Known rows, with every way that one mark hangs from another:
j62(j316(j108(j958))): [  1  33   3  20  -3  33 -27  13  24 -41 -25  27 -18 -19  39 -37 -10  65
 -13]
j828(j62(j316(j108) j713) j273(j958)): [-60  54 -10  16  -6  51 -48  45 -41   3 -13 -23   0 -49   3 -18   6  72
 -42]
j108(j316 j958(j273(j828(j62)))): [ 17 -24   8  10 -46 -18  25  -7  28 -69 -20  55 -22 -16  25 -10  15  39
 -10]
j108(j316(j62(j713)) j958(j273(j828))): [ -3  17  12  10 -42 -23  -3   5  25 -13 -34  34 -12  13  18 -30 -15  12
 -10]
j828(j62): [-28 -26  13  -4 -17  27  -6  20  -1 -53  -9  44  -2 -23  18   3  39  36
  -2]
j828(j273(j958)): [-64  22  36 -12 -18  10 -29  28  -3 -44  -6  41  -6 -45  20   2  23  78
  27]
j108(j316(j62) j958(j273)): [ 11  19  25 -30 -54 -24 -23   0  16 -51 -56  47   0  -2  39 -11 -24   2
  24]
j108(j316 j958(j273)): [ -1   1   7 -18 -44  -6  -6  12  27 -66 -29  41 -17 -20  42 -20  -8  28
  19]
j108(j316(j62(j713)) j958(j273)): [-12  25  -1 -19 -48 -11 -30  14   4 -21 -46  16  -9  -3  23 -24 -28  -3
   3]
j958(j108 j273(j828)): [-21  -8  28   4 -38 -21  22  18  53 -13  54  68  19 -24  34 -30 -17 -15
 -15]
j958(j108): [-39 -22  24 -11 -18  12 -14  14  35 -23  16  56  13 -28  14 -19  -2  14
   5]
j958(j108(j316(j62)) j273(j828)): [ -8  -1  52 -16 -52 -34   2  -7  45  -2 -22  53  37   6  23 -19 -31 -31
  -2]
j108(j316): [-29 -15  37 -12 -18  27  -5  14  24 -46 -47  23 -10   0  13  -6  38  51
  18]
j958(j273): [-30  11  21 -20 -35   9   4  45  22 -45  18  46   6 -24  50 -14  -1  -3
   0]
j316(j62(j713) j108(j958(j273))): [-30  57 -11  -3 -18   0 -12  26  -7 -17 -19  31  15  -6  28 -36 -70 -15
  -2]
j958(j108 j273(j828(j62))): [-14 -26  16   2 -42 -18  25  12  31 -25  49  68  24 -36  23 -15  -6 -16
 -31]
j316(j62(j713) j108): [-61  41  16   4  12  34 -15  29  -9   7 -34  17  25  13   4 -23 -32   6
   0]
j273(j828 j958(j108)): [-43   4  35  21  -6   2   8  12  59 -27  37  69 -16 -46   0  -7   7  63
   8]
j108(j316 j958): [ -7 -19  18  -4 -19  12 -15  -4  32 -67 -51  39 -34  -5  14 -13  21  71
  27]
j828(j273(j958(j108(j316(j62(j713)))))): [-74  22  31 -27 -38  -3 -65   4  -8  25 -44   3  20 -27 -19 -11 -25  29
  15]

Rows:
[-22   3   8  -3 -23  11 -39   0   9 -21 -70  18 -22   9  -3 -18  -1  36
  14]
j108(j316(j62(j713)) j958)
[-29 -25  27  14 -18  11   5  -8  40 -37 -10  44 -14 -38 -20  13  21  70
   3]
j273(j828(j62) j958(j108(j316)))
[-54   1  23 -14 -22  12 -27  22 -21 -53 -10  41  -3 -56   7  14  35  73
  12]
j828(j62 j273(j958))
[-66   9  32 -21 -29  -2 -36  14  10 -20  13  50  10 -56   7 -10  -9  51
  22]
j828(j273(j958(j108)))
[-17  -8  -3  43 -13  33 -10  32  15   4  13   3 -27 -16  14 -24  60  48
 -74]
j273(j828(j62(j316 j713)))
[  8  55  -8   6 -26  11 -18  29  18 -41   0  26  -6 -29  63 -43 -37  22
 -26]
j62(j316(j108(j958(j273))))
[-40  14  13 -33 -56  -7 -32  21  11  22 -21   8  35  -7  11 -26 -44 -51
 -11]
j958(j108(j316(j62(j713))) j273)
[-50  16  34  14 -13   3 -20   3  37  19 -26  23  -7 -12 -27  -7 -11  36
   1]
j273(j828 j958(j108(j316(j62(j713)))))
[-10 -34  23  -5 -54 -14  22   1  35 -28   7  43  22 -21  12  -8   0  -7
 -24]
j958(j108(j316) j273(j828(j62)))
[-15   0 -14  23 -48   6 -13  35  24  27  60  10   5 -40  26 -39   2 -19
 -88]
j958(j108 j273(j828(j62(j316 j713))))
[-38  38  -1  12   8  18 -24  11  -2 -15 -40  33   0   4   2 -32 -41  27
   8]
j316(j62(j713) j108(j958))
[-53  16  -8  -2 -40  25 -73  27 -16  23  20  -9  -2 -77  -1 -20  14  46
 -50]
j828(j62(j316 j713) j273(j958(j108)))
[-36  48  -7  57  16  53  -6  40   5  -3   7  -7 -30 -35  -3 -15  20  79
 -54]
j273(j828(j62(j316(j108) j713)) j958)
[-14  61 -32  17 -22  28 -25  46   8 -10  10  -5 -17 -29  46 -54 -39  15
 -45]
j62(j316(j108(j958(j273))) j713)
[-34  10  -7  41 -17  30 -29  29  30  15  42  10 -33 -60  -8 -18  23  56
 -63]
j273(j828(j62(j316 j713)) j958(j108))
[-15  -8  21  -9 -42  16 -46  17 -19 -22 -18  14  14 -33  37 -16  51  43
 -37]
j828(j62(j316) j273)
[-30  23  -2  46  -7  42 -19  42  17  -4  21  -1 -48 -47   5  -7  56  84
 -59]
j273(j828(j62(j316 j713)) j958)
[-32   5  26  -5 -48 -22  -1   8  30  29  -7  23  30   8   7 -31 -32 -37
 -22]
j958(j108(j316(j62(j713))) j273(j828))
[-34   8  13 -13 -46  13 -66  11  -5 -12   8  22   5 -77  17  -9  15  52
 -32]
j828(j62(j316) j273(j958(j108)))
[-59   0  40 -25 -35   4 -39   0  12 -22 -30  28  10 -44  -3  -4  -1  63
  32]
j828(j273(j958(j108(j316))))
